Each row comes from the steps of one walk. Every step used is in the known rows, and no mark comes twice. Write the walk behind each row, first mark first.
Known rows
tonola/potuna: [ -5   5   6   9  -1  -7 -10 -25 -18   4 -10  -5  -5  -5  -9  -1  10 -10
  13   1 -24   2   3  -5 -10  10  10   4 -29  -2  -9  -5   4]
pirefo/reseko/potuna/bakomu/pufil/davez: [ -2  15 -25  -2  -9 -14  13  10  19  11 -16   1  -7   2   4   3  16 -35
   2 -18 -13  -2   6   6   9   3  -8  22  22  -8 -20 -14   4]
pufil/bakomu: [ 16 -16   0   0  19  -7   5  -4 -18   2  -3  -1   5   1  -1   4  -3   5
  -3   7  16  -5   3 -14   9 -17  -3 -22  -8   6   2   4  -7]
pirefo/reseko/potuna/bakomu: [ -6  14 -13   2   0 -13  12  -3  16   7 -20   3 -11  -1   6   1   9 -30
   3 -19 -25  -5   6   4   8  16  -3  31  13 -18  -9  -7   8]
pirefo/nuku: [-16  -5   8  11  26  -9  17 -20 -10  -8  10   8  -7   1   1   0 -31  12
   5  -6 -14   3   1  10  -5  36  13  26   8 -29  28  22   4]
mevo/gofas/pufil/davez: [ 10 -21  51 -12 -12  18 -18  -7  -7  -4  20  -7   9  18 -44  -2 -10  25
  -4  10  18   7  -2  -8  -9 -18  -1  -8   2  12  10   5  -7]
nuku/pirefo/reseko/potuna/tonola: [ -7   0 -10   8 -12 -30   1 -15   0  29 -17   3  -2  -3   9  -1  -5 -38
  22  -2 -22  -7  -2   2 -11  24   2  57  19 -29  26   8  18]
bakomu/pufil: [ -6   6  -1  -9 -13   3  -8  -3  13   1  19  -1  -5   0  12   2  20  18
   0 -11   5   6   2   4  -2   5   0 -31   6  11 -12 -15  -9]
reseko/potuna/bakomu/pufil/davez: [  3  23 -43  -6  -6  -1   9  11  12  -7  -7   0  -5   5  28  10  55  -7
  -3 -14   8   6   3   6  18 -13 -17  10   4   7 -32 -15  -9]
reseko/pirefo/nuku: [-14   2 -14  18  23  -6   2 -25 -15   9   1  10 -11  -8  10   0 -29   6
   7  -9 -25  12   4  13   2  44  11  71  11 -58  31  31   9]
gofas/pufil: [  8  -4  36  -3  -1   8 -18  -2  -7   0  10  -3   0   7  -2  -3 -25  19
   0   5  13   8  -2  -2  -7  -1   5  -2  -3   9  13   1  -4]
pufil/davez: [  9 -16  14   5   5  -4   5   5 -10  -3   4   0  10   9 -10   2 -11   2
  -2  21  10   1  -2  -2   2 -14   4 -19 -10  12  11   3  -6]
tonola/potuna/fozur: [ -5   9  -5   7   0 -12 -22 -27 -11  -2 -17  -9  -7  -8   4  -3   8 -16
  21   5 -24   5   2  -5  -7  -2   8  -9 -25 -11 -21 -14   1]
davez/pufil/bakomu: [  4   5   3   0   7  -2   9  24   6  -5  18   1   2   0  39  -2   7   4
   1   4  19   0   5   0  13 -18  -7 -37   1  18  -8   2  -7]
bakomu/pufil/davez: [  4  -1  -8  -8 -15  -1  -4  13   7   3  19  -3   4   7   3   4  16   8
  -1   2  19   8   0   4   1 -15  -4 -36  11  23 -16 -17 -12]
zivi/mevo/gofas/pufil/davez/potuna/reseko/pirefo: [ 12 -18  26 -10  -2  28  -5  -1  -1 -18  -2   4   9   1 -44 -10  -9  15
 -14   2   3   9   1   1  -4 -14  -1  10   1   1  14   6   5]
nuku/pirefo/reseko/potuna: [ -6  -2   0   8 -14 -26   7 -14  -3  27 -14   6   2   0   6  -1  -6 -34
  15  -3 -26  -7   1   3  -9  29  -1  55  20 -22  33   5  17]
pufil/bakomu/potuna/tonola: [  7  -6 -45   1  13 -10  -5   7 -22   4 -12  -6   1  -5  15  10  13 -15
  11   7  26  -2  -4 -13  11 -33  -7  -7  -3  21 -19  -4 -10]
mevo/gofas: [ -5 -17  48  -7  -4  15 -11 -29   0  -9  16  -2  -1   7 -35  -1   8  30
  -4   0  -8  -1   2  -9  -9   7   6 -11 -11  -5  15   9  -3]
zivi/mevo: [  3 -17  42  -5  10  15  17 -16   2 -21  -8   9   3  -6 -17 -11  -7  27
 -19   1  -3   2   2  -4  -3   4  10 -23 -15   3  24   8   8]
pufil/davez/potuna/reseko/pirefo/nuku: [  4  -3 -46  14  12  -6  -3  22 -12  -5  -2   3   7  -1  -3   6 -14 -30
  12  12  -9   5  -3  14   5  -5  -5  30   4  -6   9   3  -4]
siluf/potuna: [-21 -11   8   7   6  -6  14  -4   4  20  -6  -3   1   7  18   2 -25  27
  -4  17  -6 -13  -5   4 -11   6  10 -18 -27 -12  18   6  -2]
davez/pufil/gofas/mevo/zivi: [  6   9  44  -2 -13  18   2  32   4 -23  27   4  12  -2  -3  -1 -18   4
 -11   8  30   0  -7   0   7  -1  -9 -58  18  44  -3   6  -3]
zivi/mevo/gofas/pufil/bakomu/potuna: [ 12 -24  43 -17  -4  26   5  -6  -8 -18  -1   2  10   4 -40  -9  -2  28
 -20   2  21   7   1 -10  -2 -23  -3 -15   1  24  10   2   2]
pirefo/reseko: [ -9  -4  24   4   1 -11   4 -12   9  11  -8   3  -7  -3 -13  -5 -26 -17
   4  -8 -28  -7   5   0  -5  26  11   7   8 -17  15   0   9]
zivi/mevo/gofas/pufil/bakomu/potuna/siluf: [ 12 -17  38 -17  -6  24   2  -4  -9 -25   1   2  12   2 -35 -10   4  27
 -19   3  13   6   4  -8   0 -22  -3 -20   4  25   4   2   1]
zivi/mevo/gofas/pufil/bakomu/potuna/reseko/pirefo: [ 11 -18  17 -12   0  29  -1  -6  -6 -12  -3   3   5  -1 -37  -9  -2  17
 -18  -6  10   6   1  -6   0 -17  -1  15   2   6   4   4   4]
gofas/mevo: [  2   8  51   6   2  14   2   3 -14 -15   2   6  10  -9 -18   3 -45  11
  -8  13   6   3  -8  -6   3  13   3 -27  -1  35  14   8   3]
zivi/mevo/gofas/pufil: [  8 -24  66 -16  -3  28   3 -18   1 -21   3   4   7   4 -45 -13  -9  38
 -21   2   9   7   1  -7  -9  -9   5 -17  -5   8  21   9   6]
tonola/potuna/bakomu/pufil: [ -2  23 -36   3  -4 -11  -7  -8   4   4  -3  -8 -11  -6  10   0  46 -13
   9 -11 -18   3   7  -2  -3  -1   3   3 -20  -6 -38 -20   1]
siluf/potuna/reseko/pirefo: [-24  -4 -40  14  14   1   4  -1   8  28  -8  -1  -8  -1  24   0 -24   6
   0   3 -25 -18  -4  12  -7  17  14  28 -28 -43   5   8   1]
mevo/zivi: [  4 -31  39   3   2  23  -7   2  -1 -15   4   4   2  -2 -22  -8  -3  24
 -18   8   3  -5  -5 -12   0  14   8 -20  -8  14  22   3   4]
pufil/davez/potuna/siluf: [ 11   1 -13   7  -3  -8  -7  23 -16 -19   2  -1  17   1   1   5   3 -14
   9  25  -5   5   1   8   6 -17 -10 -24   0  24   6  -5 -10]

Which walk is each row?
[-23  -7 -13   6  10 -11   2  -6  10  22 -13  -8  -6   2  24   2 -24  18
  10  20   0 -13 -12   5 -15  -6  14 -15 -28 -26   4  13  -1]
siluf/potuna/tonola
[ 15   1  52  -3  -7  10  -2  -3 -21 -20  10   2  16  -2 -47   9 -40   0
 -12  12  26  -2 -10  -9   0   9  -4 -48  12  35   7  10  -3]
pufil/gofas/mevo
[-18   2 -21   6  14 -10  21   5  18  16  -7  -5  -4   5  34   1   0  23
  -8  12  -8 -16  -2   2  -6  -1   8  -9 -29 -23   3   1  -1]
siluf/potuna/bakomu
[ 22 -11  18  -5   6   3 -15   6 -18   6   4  -5   6   8  -4   0 -25  10
  -1   7  31   5  -1  -9   1 -24  -4  -9   2  15   3   0  -8]
gofas/pufil/bakomu
[-10   8  -6   2  -3 -14  -1 -10  11  11 -24   1 -12  -4  -1   1  -8 -33
  16 -15 -21  -4   0   4   1  13   2  27  13 -21  -8   2   8]
pirefo/reseko/potuna/tonola
[ -2  12 -37   2   4   2   5  37   4  -4  16   1   0  -3  48   2  19 -13
   4  -3  16  -3   3   2  17 -21  -9 -17   3  28 -23  -9 -10]
davez/pufil/bakomu/potuna/reseko
[  8 -10  61   6  -2  29  -2  15 -12 -20   2   7  14 -10 -35  -3 -46  15
 -20  16  15   0 -13 -12   5  12   1 -34   5  48  16   7   7]
gofas/mevo/zivi
[-11  12 -47  20  13  -4 -13 -23 -15  12 -10  -1 -15 -12  -5  -3  -1 -31
  18 -17 -44  -2   4   8  -6  28  15  65 -22 -41 -17   2   9]
tonola/potuna/reseko/pirefo/nuku
[ -1  21 -35  -6   5  -4   3   8  29  -5  14  -3 -11  -3  30   2  49  13
  -6 -15  -1   1   6   0   6  -2   0 -14  -2 -10 -25 -16  -5]
potuna/bakomu/pufil
[  3   9 -48  -3 -14   1 -13  25   7   3  13  -2   3  -1   9   6  20 -13
   8  -3   5  11   0  13   4 -12 -10  -7  16  12 -20 -19 -12]
bakomu/pufil/davez/potuna/reseko/pirefo
[ -4   5 -14   8 -11 -29  11  -9   4  26 -13   5  -1  -1  12  -1   6 -36
  13  -7 -26  -9   3   2  -6  26  -2  58  19 -27  26   2  19]
nuku/pirefo/reseko/potuna/bakomu
[  4   6 -32  -7 -16  -6 -14  23   9  -1  11  -5   5   1   9   7  20  -7
  13   6  19  12  -3   9   0 -25 -10 -35  15  24 -20 -18 -13]
bakomu/pufil/davez/potuna/tonola
[  3  17  39  -2 -11   9   4  26   3 -21  28   4  10  -2   7   2 -18   1
  -5   7  25   2  -4   3   7   0  -8 -55  15  39  -5   7  -5]
davez/pufil/gofas/mevo
[ -5   8 -22   4 -17 -28   7  -3   9  28  -9   4  -1  -1  16  -1  14 -35
  13 -11 -21  -6   4   4  -6  22  -5  53  27 -22  16  -4  16]
nuku/pirefo/reseko/potuna/bakomu/pufil
[-19   8 -33   0   4 -10  18  13  25  20   0  -6  -5   5  38   3  12  24
  -8   5   0 -12  -1   6  -5  -5   3 -20 -17 -16 -11  -9  -5]
siluf/potuna/bakomu/pufil
[ 11 -22  32 -17  -2  23  -1  -7  -5 -17  -5  -1   7   1 -38  -8  -1  24
 -12   3  24   7  -2 -10  -5 -29  -1 -13   0  16   3   6   2]
zivi/mevo/gofas/pufil/bakomu/potuna/tonola
[ 15 -27  58 -17   0  26   5 -12  -4 -19   1   3  10   5 -45 -12 -11  34
 -22   3  17   5   2 -10  -5 -19   0 -21  -2  13  16   8   4]
zivi/mevo/gofas/pufil/bakomu
[ -1  18 -17  -5 -12 -12   9   3  18   7 -12   0  -8   0  -4   4  15 -34
   1 -23 -12  -4   5   5   7  12 -10  16  27  -9 -21 -12   4]
pirefo/reseko/potuna/bakomu/pufil/gofas
[  0  20 -28   0   5   0  10  -4   7 -11 -14   2  -9   1  29   9  47  -4
  -2 -14  -6   0   3   2  16   2 -11  23  -8  -6 -16  -4  -4]
reseko/potuna/bakomu
[  6  20 -30 -10  -1  -4   3   8  24  -9  18  -4  -7   0  12   5  45   6
  -9 -14  11  -2   4  -2   5  -4  -5 -25   6  -4 -29 -15  -7]
potuna/bakomu/pufil/gofas
[-14   6 -52  18  28   6  -7 -13   2   6   4   8 -18 -11   7  -2 -18 -15
   7 -23 -38  -6   2  15   2  40  17  76  -6 -61   4  16   6]
potuna/reseko/pirefo/nuku
[-14   7 -31  -3  -1 -10  17  13  22  16   3  -7  -1   7  26   5  10  20
 -10   7   8 -13  -3   5  -6  -7   0 -28 -12 -12 -14  -7  -6]
siluf/potuna/bakomu/pufil/gofas
[ -1  11  26  -4  -8   3   2  16   9 -16  29   2   3   2  17   0   3   5
  -2   2  17   0   0   4   3   1  -4 -47   8  19  -3   4  -7]
davez/pufil/gofas
[ -6  10 -19   0   1  -1  -9 -16  -1  -5 -20  -1 -11  -2  19   8  23  -7
  16  -5   1   3  -7   4   6  -5  -4  16  -8 -10 -14   8  -4]
reseko/potuna/tonola
[ -6   5  -4   9 -16 -28   4 -11  -5  21 -11   6   3  -2  10  -3   0 -34
  16  -4 -33  -9   4   5  -6  30  -1  51  21 -21  28   5  17]
nuku/pirefo/reseko/potuna/siluf
[ 16  -4 -12  -5   2   1 -21  15 -22   7  -2  -8   3   4   8   4 -14  -3
   8   7  38   8  -5  -9   4 -34  -6   2   6  26 -12  -4 -10]
gofas/pufil/bakomu/potuna/tonola
[ -2  17 -24   9   7 -12  -4 -16  -3   1 -10  -7 -10  -7   5  -1  35 -14
   9  -5 -25  -1   6  -6  -4   4   7  14 -31 -14 -24 -10   4]
tonola/potuna/bakomu
[ 16  -1 -27   0   3   6 -21  17 -22  11  -1  -5   1   3   6   3 -14  -9
   3  -2  25   6  -2  -5   8 -21  -7  29   7  14 -10  -5  -9]
gofas/pufil/bakomu/potuna/reseko/pirefo
